Each row comes from the steps of one path. Every step used is in the known rows, and no mark comes twice. Write the path behind each row, first mark first.
(in the rows, 128 means zero)
Known rows
vugadi zuno: [133 112 111 133 146 121 130 138 142 156 115 128 136 132 146 130 134 134
 146 125 101 145 131 129 159 122 120 136 143  93 153 124 157 130  85 138
 144 142 135 119 123 130 137 135 123]
kula gugon goki lole mugep lati pevubab: [142 139 159 165 132 160 136 114 104  98 140 124 114 140 123 131 132 143
 113 113 187 120 126 135 135  92 125 142 124  95 112 125 113 115 113 100
 133 116 118 143 126 127 146 123 128]
gugon musif: [111 129 131 140 128 117 137 139 146  78 117 115 137 150 131 127 137 141
 117 137 166 119 125 127 124 143 109 113 145 134 154 161 140 138  87 128
 122 135 139 132 130 129 128 102  60]
pevubab lati gugon goki lole mugep: [116 136 144 149 121 160 136 112 148 199 143 113 116 164 124 130 129 151
 115 124 109 121 132 135 144 147 130 149 119 146 132 139 147 117 144 109
 148 119 120 129 118 130 167 120 108]
kasep zuno kula gugon: [120 119 110 118 131 103 125 155 149 103 124 141 129 114 126 127 122 113
 131 126 141 142 113 119  99 136 114 130 139 147 133 133 104 116 111 125
 111 114 129 113 137 140 108 173 113]
likas lati: [126 118 146 121 126 108 125 131 196 134 131 134 119 105 137 121 130 109
 137  96 122 137 134 125 129 118 143 123 140 107 138 124 148 132 115 133
 112 128 133 141 131 125 126  96 134]
musif gugon lati likas: [132 152 133 105 155 111 133 128 118 100 132 125 123 118 146 132 118 124
 127 136 121 127 138 142 104 142 134 126 141  57 111 144 141 138 120 121
 137 143 133 139 126 137 126  77 143]
bebe didos zuno kula: [135 116 111  77 117 128 128 127 133 158 108 129 142 112 126 126 109 139
 125 133  74 129 110 132 100 118 129 114 151 179 152 136 132 130 139 146
  96  99 123 115 132 134 113 183 119]
kula gugon bebe: [129 137 134 151 126 111 124 137 104  86 119 140 115 131 111 135 136 122
 117 143 134 138 128 130 140 136 128 123 114 132 117 161 138 125 141 117
 128 112 134 126 132 124 121 118  78]
musif gugon kula zuno: [127 138  94 140 150 113 119 144 158 106 102 132 130 103 134 136 120 112
 148 120  76 139 126 132 119 112 100 131 123 107 124 110 123 115  92 134
 140 139 131 126 139 136 125 176 138]
mugep lole goki gugon lati: [124 120 140 132 133 124 124 108 107 153 150 108 133 123 141 118 145 121
 134 115 123 120 133 119 109 142 128 119 119 130 112 108 116 138 169 131
 130 146 124 124 114 123 133  94  91]
gugon kula zuno bebe didos: [142 151 107  92 124 130 131 135  76 129 115 167 131 113 127 129 114 126
 121 137 118 136 121 135 122 160 160 115 129 157 141 140 122 133 140 142
 108 135 131 132 143 134 108 183 132]
lole mugep lati gugon kula zuno: [119 127 111 160 129 147 121 147 148 156 103 128 126 103 134 141 146 121
 141 114 103 133 132 128 137 101 103 147 116 121 100 108 113 116  74 138
 164 143 115 109 133 133 152 165 205]
goki lole mugep lati gugon: [102 110 142 158 113 168 127 114 162 168 145 123 124 132 121 128 141 124
 132 119 147 116 138 114 133  97 116 158 101 113 106 100 127 121 122 123
 179 145 114 114 118 133 165  95 205]
likas lati gugon bebe: [123 126 140 156 114 129 119 117 165 163 133 136 116 108 114 137 133 124
 134 129 107 140 141 129 146 121 135 141 110 165 102 137 152 142 172 127
 137 130 133 134 127 112 149 101 105]
kasep zuno bebe: [132 109 117 120 132 116 132 134 122  90 155 168 121 123 114 122 118 134
 123 150 183 133 128 119 128 163 149 128 132 154 146 119 126 139 175 123
 124 146 145 134 139 120 125 117 131]
bebe didos zuno kula gugon lati mugep lole: [126 149 137  95 102 140 125 131  67 127 102  89 149 147 153 118 126 114
 134 125 104 108 121 147 141  82 130 118 136 124 139 124 121 127  78 131
 115 101 118 120 120 132 107 170 112]
goki gugon bebe didos: [132 139 119 112 112 120 128 110  96 146 142 153 131 136 116 127 114 128
 111 144 132 131 124 129 119 165 149 125 110 157 116 140 129 139 179 130
 121 135 133 127 136 125 119 136  68]
goki gugon kula zuno: [129 126  96 151 139 110 118 144 166 141 104 130 131 101 132 138 135 124
 135 115 111 137 130 126 122 129 119 137 118 123 125 106 102 116 137 142
 144 140 125 109 140 132 134 154 140]
goki lole mugep lati gugon kula zuno kasep: [129 115 122 166 129 143 129 124 158 159 104 111 110 115 128 137 129 137
 118 106  94 126 143 140 106 122  96 134 129 100  93  88 113 106 124 131
 159 136 110 128 138 144 149 166 243]
zuno kasep: [129 104 129 129 137 110 135 118 141 109 114 129 112 125 121 125 128 130
 115 114 140 131 144 134  92 143 107 108 142  95 143 116 124 125 128 134
 119 126 129 144 140 138 116 124 189]
musif gugon goki lole: [129 143 131 128 140 130 134 101 156  97 146 112 134 153 124 121 107 147
 119 125  94 120 127 137 111 137 130 142 121 125 137 132 148 116 168 103
 132 122 137 154 116 136 140 124   4]
lole mugep: [114 111 130 140 129 130 131 131 125 137 128 142 115 148 122 124 139 119
 118 138 119 125 127 128 142 136 110 125 129 107 147 131 143 123  96 123
 140 109 132 120 138 132 141 124 176]
mugep lole goki gugon kula zuno: [135 116 100 161 143 124 119 128 131 164 111 120 139  95 133 129 138 133
 153 103 110 137 129 125 127 131 103 133 126 130 118  87 111 118 155 141
 152 144 122 107 130 129 139 157 131]
zuno bebe gugon goki lole mugep: [133 131 144 135 124 139 137 111 119 144 160 128 114 171 111 123 121 154
 104 151  87 118 126 127 142 162 146 147 119 153 123 137 143 122 187 108
 145 101 131 134 122 132 157 131  99]
kula gugon musif: [109 149 129 148 129 103 131 153 142  57 113 113 128 146 130 128 142 125
 118 137 161 129 121 118 132 148 106 110 138 141 139 167 128 125  83 121
 120 132 135 118 127 134 111 121  69]
gugon kula zuno vugadi: [150 129 108 145 145 117 114 157 158 132 102 130 122 118 133 146 140 122
 136 129 149 128 127 141 114 136 120 144 137 127 122 108 111 116 119 141
 108 114 126 149 148 122 118 144 197]
kula zuno: [135 115 108 137 142 108 124 143 158 116 105 142 134 108 134 130 133 135
 144 126 127 140 133 128 142 123 114 129 135 103 142 107 119 116  59 138
 140 131 129 128 135 130 116 118 182]
goki lole mugep lati gugon bebe didos: [124 140 138 128 100 165 133 105  92 170 145 141 130 150 119 130 117 133
 111 140 122 120 125 134 135 141 140 140 106 147  98 131 145 129 142 122
 148 133 120 132 127 129 144 142 110]
lati mugep lole: [116 115 137 132 118 141 130 120  94 112 110 110 147 153 139 114 134 121
 144 117 168 106 137 142 152  83 115 132 128  74 169 105 132 131  84 127
 145 116 129 128 128 129 130 104 127]
mugep lole goki gugon: [125  94 119 153 139 125 122  94 128 172 157 124 136 109 118 111 136 134
 152 110 151 129 136 105 119 141 110 131 119 132 120  84 121 131 221 129
 151 151 126 107 117 123 137  94 114]
zuno bebe gugon: [132 117 134 108 131 106 128 128 136 108 163 150 121 133 104 122 115 129
 133 151 132 132 135 101 126 147 158 138 107 150 133 122 117 143 192 139
 138 129 135 127 129 130 125 107 158]
bebe didos: [128 134 121  84 121 125 136 125 100 122 129 151 141 135 133 121 118 117
 118 124 140 131 120 130 116 152 141 113 131 120 156 134 130 132  91 139
 108 131 131 135 135 138 103 153 105]
bebe didos zuno: [137 120 114  93 120 118 128 127 122 127 126 121 141 123 129 122 119 130
 118 135  94 134 116 123 149 135 131 107 140 144 148 117 142 124 121 139
 118 126 131 116 120 125 102 163 141]
lole goki gugon lati: [124 125 134 126 138 121 124 114 121 145 154 118 127 120 138 125 146 118
 129 121 110 124 133 115 106 147 134 114 115 128 101 121 110 138 178 133
 121 151 126 126 116 121 131  87 105]
goki lole: [124 105 135 130 128 134 134 114 162 125 129 121 141 151 125 124 118 138
 113 119 150 113 127 135 126 136 138 135 122  95 172 114 144 115 157 126
 140 116 130 139 131 141 143  96  83]
bebe gugon: [124 109 132 113 134 101 128 132 159 114 157 129 135 141 118 123 119 122
 135 130 131 131 130 104 126 138 132 140 110 112 137 111 115 135 131 144
 143 126 131 125 126 137 125 112 148]
didos zuno bebe: [138 113 122 118 126 119 125 126 119 107 129 143 117 109 107 124 128 141
 122 156 119 130 130 117 148 131 153 113 132 171 147 130 143 135 197 129
 125 125 138 119 126 115 121 112 164]

Write each row's path
[118 151 117 115 118 111 130 149 133  91 105 107 137 135 130 128 125 135
 116 146 115 130 106 122 117 143 111 103 155 189 131 171 126 126 105 130
 100 116 128 109 126 135 102 178  59] -> bebe didos zuno kula gugon musif
[139 113 151 148 137 153 134 116 119  91 131 140 127 115 124 131 131 133
 128 105 229 119 133 129 120  73 125 132 124  72 136 112 107 132  97 124
 125 136 122 148 136 124 137  89 164] -> mugep lati pevubab
[125 148 140 132 123 124 127 121 167 147 141 119 122 107 132 128 143 137
 134 108  96 145 140 127 126 130 137 143 128 182 105 149 136 136 129 118
 117 136 133 140 108 118 139 125  61] -> likas lati gugon goki
[114 134 141 114 126 155 132 134 125 147 121 120 129 154 139 132 126 120
 144 112 160 113 141 135 153  84 139 121 117  57 148 149 114 133  75 129
 126 147 120 132 127 119 133  67 186] -> pevubab lati mugep
[105 127 133 135 125 145 126 128 179 207 132 127 122 116 126 136 135 124
 149 106 164 137 146 114 130 123 130 142 104 148 143 123 122 135 126 139
 144 159 118 117 119 125 145  91 180] -> pevubab lati gugon
[137 133 113  81 121 123 137 128  87 113 154 173 133 131 124 119 105 125
 116 146 167 134 118 124 122 180 161 117 132 162 145 126 125 139 150 130
 106 147 141 138 138 128 103 161 117] -> kasep zuno bebe didos
[136 153 114 101 115 151 128 130  86 142 124 161 130 101 127 131 122 124
 131 130 129 134 127 125 118 135 158 130 116 165 110 127 112 134 133 142
 128 156 121 126 134 132 120 171 168] -> mugep lati gugon kula zuno bebe didos
[118 119 144 159 112 150 125 115 125 132 134 135 124 120 111 138 140 135
 129 134 152 126 141 125 129 102 125 146  99 143  91 134 138 140 139 125
 157 146 124 129 123 116 156  88 125] -> mugep lati gugon bebe
[142 126 157 127 135 144 145 117 117 126 156 117 123 144 131 126 123 168
 114 125 156 119 135 131 119 137 145 155 141  52  83 138 138 129 123 110
 174 134 114 130 115 139 162  62 159] -> bebe gugon goki lole mugep lati likas
[130 111 142 134 137 158 132 104  49 141 136 105 148 134 141 114 139 129
 155 110 119 114 133 134 145 103 106 109 137  83 124 111 134 136 114 128
 130 134 125 134 109 120 132 100 123] -> gugon lati mugep lole goki
[114 146 117 139 132 112 130 156 147 103  99 110 133 139 138 133 134 140
 131 140 119 135 115 124 124 132 104 120 154 162 135 177 134 129  88 130
 115 125 131 111 128 137 122 158  56] -> vugadi zuno kula gugon musif
[124 124 115 116 127 106 120 148 148 117 103 122 125 103 120 129 128 118
 129 132  90 140 114 118 116 109 118 117 139 159 136 138 118 113 130 132
 111  98 123 100 128 137 105 171 135] -> didos zuno kula gugon
[132 111 144 128 138 151 131 104  62 145 153 100 149 140 136 113 132 128
 161 114 106 116 132 122 146 109 110 118 127  86 111  99 125 140 125 133
 138 134 122 133 105 122 132 107 132] -> bebe gugon lati mugep lole goki
[138 144 131 102 143 106 136 152 109 111 125 125 127 113 150 136 124 132
 117 131 153 134 125 142 101 157 142 128 157  86 110 153 118 131 110 125
 121 129 125 126 131 140 121 109 128] -> kasep zuno kula gugon lati likas
[120 120 149 130 113 136 125 120 131 130 116 108 140 138 145 112 130 114
 149  99 148 112 139 141 155  75 127 131 135  77 154 104 143 133  86 126
 136 118 127 136 126 124 130  99 130] -> likas lati mugep lole
[116  99 157 143 118 161 136 117 141 127 141 127 124 156 129 120 135 135
 116 113 163 104 127 125 122 100 124 140 122  66 116 115 140 117  91 114
 164 130 113 130 126 137 160  85 175] -> goki lole mugep lati
[133 101 142 142 137 153 129  99  92 157 139 112 142 117 136 110 133 125
 167  96 115 124 135 128 153  99 107 112 144  82 122 100 146 134 130 128
 131 135 126 133 110 117 132  96 137] -> likas lati mugep lole goki
[102 139 135 154 117 121 126 133 203 130 127 109 129 122 133 130 139 126
 134 124 136 130 135 117 138 134 115 129 134 170 122 144 143 141 118 131
 130 151 135 125 122 121 139 102  94] -> likas lati gugon musif
[141 125 114 131 137 116 125 134 122 109 117 167 116 102 115 128 128 141
 138 150 139 138 138 125 140 137 149 125 129 148 141 126 123 130 145 134
 131 133 135 132 138 123 118 107 189] -> kula zuno bebe
[117 108 135 147 124 142 134 117 141 152 133 127 122 166 121 124 126 132
 108 135 114 113 123 135 145 142 122 136 125  97 156 117 150 111 139 116
 150 101 129 126 135 138 153 117 139] -> goki lole mugep
[150 160 135 112 130 129 127 132  90 117 115 120 127 113 136 138 121 117
 114 128 127 131 115 141 123 107 138 110 134 148 134 137 100 126 120 130
  80 102 123 136 132 127 101 182 114] -> bebe didos zuno kula gugon lati pevubab
[158 141 120 122 124 111 113 141 125 125 127 122 118 131 118 138 129 123
 118 157 127 132 118 131 140 151 135 126 137 175 102 120 132 119 167 128
  97 104 129 138 129 109  90 151 176] -> kula gugon bebe didos zuno vugadi
[139 136 112 106 123 117 123 115 117 114 135 122 131 127 117 125 103 129
 122 154  61 135 117 126 148 132 123 110 129 159 119 124 158 129 157 126
 123 127 137 123 119 117 106 171 103] -> musif gugon bebe didos zuno
[139 118 116  88 113 132 128 121 115 160 108 131 138 116 118 131 106 147
 119 145  70 129 110 139 105 120 132 116 147 191 140 146 140 135 158 141
  96  95 124 121 133 126 119 181  87] -> gugon bebe didos zuno kula
[111 137 110 127 146 124 123 133 140  91 120 128 128 122 127 133 118  95
 130 114  84 127 121 132  92 116 107 127 114 110 141 134 139 128 146 129
 127 135 137 128 139 140 136 178  75] -> musif gugon kula
[115 144 133 120 119 133 123 128 118 114 131 109 132 151 146 130 138 101
 124 135 120 104 141 133 143  92 144 124 103  75 112 136  95 135 116 126
 130 139 130 126 127 120 130  75 150] -> goki gugon lati mugep
[110 135 117 136 126 105 132 157 156  75 118 118 134 140 131 129 126 134
 121 141 160 130 109 121 107 150 101 119 152 168 132 163 117 128  96 122
 108 127 135 115 135 135 115 158  48] -> kasep zuno kula gugon musif
[142 103 115 133 140 107 122 148 169 112 152 139 125 140 128 132 128 122
 128 138 207 126 124 128 113 162 120 147 144 129 127  92 115 126 137 126
 105 129 138 156 142 114 113 115 177] -> kasep zuno vugadi
[141 127 113 114 112 114 123 115 122 141 136 122 133 123 116 127 115 137
 113 150  88 134 120 121 150 145 139 115 125 174 115 119 142 129 186 131
 127 129 131 111 121 114 114 151 105] -> goki gugon bebe didos zuno
[141 154 146 141 141 122 128 135  99  87 121 125 119 122 137 138 136 109
 117 121 174 130 128 137 132 112 133 117 122 105 142 135  98 127 107 122
  98 114 129 144 135 127 112 130 121] -> kula gugon lati pevubab
[134 142 123  81 120 130 135 120  75 119 136 171 128 129 119 121 114 123
 117 144 147 131 124 127 119 163 167 113 128 156 154 143 132 140 157 135
 103 133 136 138 138 132 105 143 121] -> zuno bebe didos
[111 122 133 141 120 124 118 124 210 177 137 128 121  91 128 129 137 105
 147 105 113 142 145 115 138 112 131 141 117 148 122 109 134 133 138 137
 137 144 129 124 122 123 139 105 168] -> likas lati gugon
[148 151 135 134 143 129 127 138 103 132 109 122 123 117 145 143 130 121
 129 124 133 137 123 143 130 101 130 125 135 120 138 141 107 128 106 130
  96 110 125 136 134 129 121 162 106] -> vugadi zuno kula gugon lati pevubab
[130 126 123 140 122 111 126 140 115 106 123 144 122 126 111 136 120 130
 121 146 130 138 116 133 115 139 121 130 127 164 112 155 126 128 148 118
 115 107 133 125 139 125 125 153  61] -> kasep zuno kula gugon bebe
[142 153 115 102 119 126 130 132  75 151 114 148 131 132 130 133 112 129
 124 144  91 146 113 139 127 148 140 124 133 166 119 164 145 131 120 133
 107 115 127 124 133 133 109 195  59] -> vugadi zuno kula gugon bebe didos
[137 127 140 137 121 134 133 112 126 144 158 114 114 165 109 122 120 159
 104 157  58 120 123 123 159 155 144 142 125 167 119 129 149 118 200 107
 148  98 130 124 115 126 153 141 114] -> didos zuno bebe gugon goki lole mugep
[121 153 139 128 128 141 133 124 142 171 138 116 123 125 130 134 140 151
 135 109 132 140 142 127 119 138 137 143 119 181 124 160 125 137 119 121
 124 149 124 135 107 119 144 113  70] -> pevubab lati gugon goki
[150 122 111 141 144 108 114 149 167 130 112 139 120 119 130 139 138 129
 143 137 164 131 133 133 127 139 119 146 141 124 124  97 112 116 105 137
 112 116 128 152 142 117 107 106 229] -> kula zuno vugadi
[116 158 140 115 123 132 126 148  90  77 116 109 129 153 149 132 143  91
 125 132 114 112 134 137 153  89 137 112 114  65 118 157 101 125  57 122
 118 125 129 132 123 126 112 102 155] -> kula gugon lati mugep
[113 102 153 136 122 151 133 128 124 111 138 139 117 140 129 121 147 124
 124 115 165 113 129 120 119  95 116 132 125  73 110 125 133 126  59 120
 155 138 116 124 127 131 148  91 205] -> lole mugep lati
